Each row was made from one path, in order. Every step used is in the known rows, and no mark comes twice. Write each row's path.
Known rows:
w, p, d: [32, 1, 60, -161, 92, -141, -39, 247, 48, -74, 366, -15, -88, 56, -69, 21, 535, 174, 328, 74, 71, 4, -201, 230, 141, 4, 7, 243, -148]
z, h, d, s, w: [12, -52, 19, -3, 262, -341, 16, 235, -20, 319, -307, 103, -4, -42, 252, 54, -351, -18, -220, 217, 147, 154, -93, 105, 24, -57, 174, 55, 339]
s, w: [72, -5, 60, -59, 147, -36, -49, 179, 120, 236, 114, -128, -33, -95, 141, 12, -228, -106, -87, 160, -248, 127, -133, 175, 96, -60, -4, 102, 25]
h, z: [-76, 38, 111, -77, 70, -313, 195, 227, -67, 140, 169, 43, -6, -113, -156, 8, 228, -164, -84, 161, -43, 29, -128, 108, 153, -13, -59, 115, 98]
x, h, d, p, w, s, q: [299, -46, 363, -34, 252, 480, 41, 261, -331, -98, 317, -133, 47, -112, 23, 44, -99, 14, 13, 199, 34, 182, -222, 252, -80, -66, -231, 40, -123]
j, x, h, d: [-51, -69, 112, 250, 311, 82, 254, 257, 159, 206, 154, -51, -91, -5, 131, 19, 210, -94, -256, 164, -83, -4, -71, 197, 40, 9, -73, 135, 22]
q, p, w, s: [-76, -33, 162, -397, 152, 370, 118, 215, -247, 105, 202, -20, 53, -117, -96, -3, 220, -195, 26, 232, -232, 266, -183, 254, -59, 7, -146, 34, -51]
q, s, d, p: [-157, -103, 167, 20, -178, 11, -21, 69, -26, 152, 401, -293, 81, 78, 132, -24, -31, -13, 14, 21, -164, 40, 60, 209, 22, -81, -110, 58, 90]
q, s: [82, -38, 123, -13, -179, 89, -28, 184, 59, 230, 85, -88, 34, -16, -50, -50, 271, -67, -118, 62, -322, 48, 37, 177, 9, -41, -78, 80, -56]
d, p, q, s: [187, -102, 85, 69, -120, 71, -85, 183, 41, 180, 58, -36, 52, -11, -80, -52, 400, 175, -178, -146, -192, 56, 0, 251, 15, -58, 39, 47, -116]
p, w: [51, -104, 112, -122, 118, 173, -75, 192, 98, 152, 169, 12, 96, -103, -38, -14, 446, -166, -70, 233, -236, 294, -152, 192, 108, 13, -189, 128, -101]
z, h, d, p, w, s, q: [215, -195, -10, -103, 110, 82, -6, 270, -220, -77, 321, 290, 44, -32, -23, 24, -87, -21, 56, 329, 219, 264, -242, 227, 19, -41, -164, 42, 26]
s, q: [371, 2, 94, -61, 161, -63, 33, 175, 102, -3, 76, 26, 13, 12, -99, 5, -49, -45, 129, 171, -145, 35, -129, 216, 223, -42, -230, 70, -304]
j, x, h: [68, -92, 137, 306, 273, 169, 207, 180, 226, 142, 170, -93, -96, -53, -2, 0, 291, -196, -242, 199, -314, 26, -48, 217, 52, -35, -123, 157, -262]
p, q: [298, 11, -12, -23, 186, -27, -15, 190, 77, 296, -188, 66, -13, -13, -30, -3, 366, 161, 8, 8, -98, 56, -174, 234, 175, -31, 1, 105, -167]
q, p: [-61, 118, 114, -261, 168, -70, 81, 195, -19, 114, 250, 52, 35, -21, -67, -15, 133, -91, -93, 164, -247, 52, -72, 262, 136, -8, -99, 8, -113]
x, j: [264, 70, 202, -103, 301, 22, -46, 186, 96, 168, 151, 37, 200, -51, -215, -14, 330, -101, -142, 205, -136, 12, -127, 209, 275, 33, 8, 124, -194]
d, s, w, p, q: [316, -73, 116, -40, 348, -62, -23, 195, 120, 153, -562, -164, -69, -91, 88, 107, -39, 184, 100, -78, -2, 117, -121, 181, 30, -82, 197, 168, -39]
w, p, q, s, d: [200, -69, 9, -72, -84, 108, -27, 104, 3, 211, -248, -254, -34, 98, 115, 88, 136, 146, 513, -133, -95, 0, 7, 219, 26, -46, 6, 153, 32]
q, s, w, p: [141, -51, 109, -75, -132, 119, -80, 199, 153, 77, 93, -230, -76, -106, 94, 67, -110, -97, 115, 46, -333, 101, 19, 175, -86, -65, 60, 165, 77]
h, x, j: [549, 130, 372, -110, 347, 271, 4, 206, 228, 176, 96, 73, 174, -168, -164, 10, 386, -26, -126, 198, -342, -14, -143, 214, 302, 56, 20, 78, -163]
d, p: [13, -57, 124, 40, 89, -115, -36, 190, 139, 47, 534, 25, 32, -37, -31, -36, 246, 18, -264, 160, -125, 64, -146, 239, 151, -59, -87, 115, -129]
s, w, p, d: [-16, 17, 44, -201, 123, -120, -80, 232, 77, -25, 320, -172, -129, -21, 94, 58, 42, 118, 323, 56, -2, 86, -191, 212, 66, -24, 104, 213, 9]
q, p, d, s: [-264, 121, 229, -325, 273, -219, 119, 202, -171, 56, -12, -76, 50, 73, -110, -56, 239, 145, -21, -22, 48, 53, -51, 234, 79, 5, 48, -10, -74]
z, h: [178, -60, -91, 59, 67, -190, -6, 185, 74, 200, 175, 273, 24, -5, -17, -14, 273, -81, -75, 338, -106, 89, -148, 192, 157, -53, -48, 135, -139]
q, s, w: [40, -46, 116, -49, -152, 110, -59, 166, 64, 255, 38, -236, 1, -94, 105, -14, -167, -138, -95, 41, -389, 142, 40, 154, -60, -54, 30, 53, 104]
h, d, s, w: [-50, 14, 182, -91, 287, -173, 49, 249, 12, 317, -263, -133, -3, -52, 238, 48, -356, 39, -231, 57, 54, 112, -75, 117, 32, -40, 123, 65, 329]

Write each row's path:
[608, 84, 205, -24, 294, 110, 0, 194, 198, 175, 92, 369, 184, -153, -133, 11, 424, -84, -123, 334, -267, 26, -158, 199, 297, 34, 72, 86, -150] | z, h, x, j
[-94, 13, 197, -89, 219, -227, 10, 208, -33, 131, -93, -121, 32, 70, -62, -62, 382, 194, -50, 0, 120, 43, -110, 170, 118, -13, 39, 120, -81] | p, d, s
[176, 8, 260, 104, 54, 261, -36, 236, -165, 266, -28, -237, 18, -111, 256, 32, -179, 190, -221, -168, -146, 78, -2, 224, -168, -81, 191, -14, 175] | x, h, d, p, q, s, w
[90, -30, 130, -333, 333, -152, 77, 236, -199, -23, -269, 308, 177, -7, -47, 47, -177, -135, 3, 232, 115, 304, -62, 201, 74, 27, -128, -102, 30] | z, h, d, s, q, p, w
[439, 2, 64, 43, 91, 34, 84, 204, 205, 210, 117, 303, 7, -120, 60, 9, 387, -39, -75, 337, -314, 64, -172, 193, 179, -34, -47, 91, -106] | z, h, x
[-205, -171, 162, -97, 128, 81, -109, 83, 16, 93, 511, -214, 115, -23, 125, -1, 104, -117, 63, 193, -88, 284, -138, 227, 123, -32, -217, 90, 52] | s, d, p, w
[200, -60, 30, -41, -78, 164, -55, 165, 39, 366, -350, -173, -9, -75, 94, -1, -121, 46, 10, -146, -301, 142, -3, 183, -61, -59, 132, 21, 54] | p, q, s, w
[152, 3, 167, -391, 202, 143, 22, 184, -40, -112, 150, 55, 126, -69, -182, 13, -19, -219, 138, 192, -276, 286, -94, 271, 132, 29, -291, -54, -262] | s, q, p, w
[-137, -71, 175, 259, 238, -75, 435, 217, 67, 81, 160, -46, -102, -128, -125, 17, 252, -288, -217, 185, -166, -6, -56, 115, 45, -8, -86, 141, -28] | j, x, h, z
[-246, -14, 155, -427, 175, 336, 112, 106, -348, 190, 179, -247, 70, -9, 83, 25, -149, -196, 337, 212, -143, 250, -159, 252, -40, -15, -197, 20, 125] | q, p, w, s, d
[178, 76, 239, -259, 342, -155, 141, 166, -54, -68, -236, 7, 83, 15, -155, 11, -243, -27, -13, 76, -110, 67, -7, 227, 135, -37, -159, -78, -294] | d, s, q, p
[258, 6, 206, -91, 311, -215, 100, 236, -23, 70, -331, 3, 49, 58, 19, 39, -224, 137, -23, 62, 159, 24, -60, 159, 163, -24, -86, 18, -5] | h, d, s, q
[48, -26, 215, -25, 280, -112, -19, 174, 88, 245, -241, -222, -14, -107, 119, 18, -279, -50, -222, 107, -150, 144, -69, 132, 31, -78, 75, 78, 36] | d, s, w
[-104, -99, 119, -14, 112, 47, 89, 107, -194, 150, 429, -257, -14, 62, 155, -2, -164, 70, 173, 167, 55, 5, -174, 240, 43, -117, -117, 127, 89] | w, s, d, p
[212, 62, 217, 129, 282, 97, 14, 262, -121, 197, 92, -7, 21, -44, 131, 30, 300, 272, -204, -27, 69, -9, -167, 266, 59, -51, 57, 57, -44] | x, h, d, p, q
[-64, -138, 117, -191, 140, 363, 31, 104, -207, 248, 95, -298, 31, -19, 129, 29, -24, -114, 335, 225, -62, 240, -206, 194, -3, -41, -203, 141, 115] | p, w, s, d
[-110, -130, 140, -153, 96, 249, 7, 290, -169, 106, 435, -2, 42, -87, 44, -10, 244, -6, -143, 191, 114, 239, -247, 219, -42, -11, -83, 109, 217] | h, d, p, w, s
[355, -38, 11, -21, -115, 112, -31, 207, 86, 134, -234, -52, -52, -5, -73, 43, 518, 147, 199, -117, -185, 19, -11, 222, 2, -50, 44, 169, -156] | w, p, q, s
[158, -39, 192, -67, 289, -113, -40, 204, 157, 53, -171, -203, -84, -120, 111, 99, -144, -10, -3, 107, -90, 118, -88, 155, 18, -88, 101, 191, -2] | d, s, w, p
[84, -118, 125, -150, 98, 390, 18, 218, -115, 176, 116, -89, 16, -123, -64, -11, 329, -125, 37, 251, -152, 267, -218, 196, -26, -33, -163, 157, -66] | p, w, s
[129, -127, 85, 39, -87, 85, -117, 158, 67, 214, 11, -167, 15, -91, 89, -19, -108, 115, -166, -167, -262, 132, -1, 230, -53, -86, 148, 3, 53] | d, p, q, s, w
[62, -72, 29, -12, 179, 99, 58, 105, -212, 256, 55, -218, -33, 77, 125, 27, -99, 256, 265, -29, 146, 6, -216, 270, 48, -117, 5, 100, 40] | w, s, d, p, q
[50, 102, 124, -429, 173, 63, 190, 226, -329, -129, 193, -32, -44, 104, -187, -29, -161, 138, 415, 49, 56, -2, -176, 283, 50, -12, -113, -31, -221] | w, s, q, p, d
[84, 121, 255, -332, 361, -216, 207, 240, -131, 4, -249, 52, 87, 63, -26, 37, -334, 65, -41, 47, 100, 17, -11, 211, 139, 2, -93, -101, 9] | h, d, s, q, p
[-127, -128, 169, 304, 271, 17, 223, 262, 174, 58, 492, -28, -76, -18, 115, -1, 186, -29, -393, 139, -36, 0, -67, 241, 32, -21, -61, 111, 3] | j, x, h, d, p
[358, -13, 235, -19, 287, -131, 37, 166, 59, 17, -285, -37, 40, 13, -116, 4, -99, 31, -3, 97, -38, 58, -55, 174, 170, -62, -151, 50, -290] | d, s, q
[415, -16, 83, -88, 147, 143, 124, 197, -105, 12, 15, -45, -67, 5, -112, -1, -166, -9, 241, 187, -72, 6, -181, 218, 85, -73, -188, 93, -259] | w, s, q
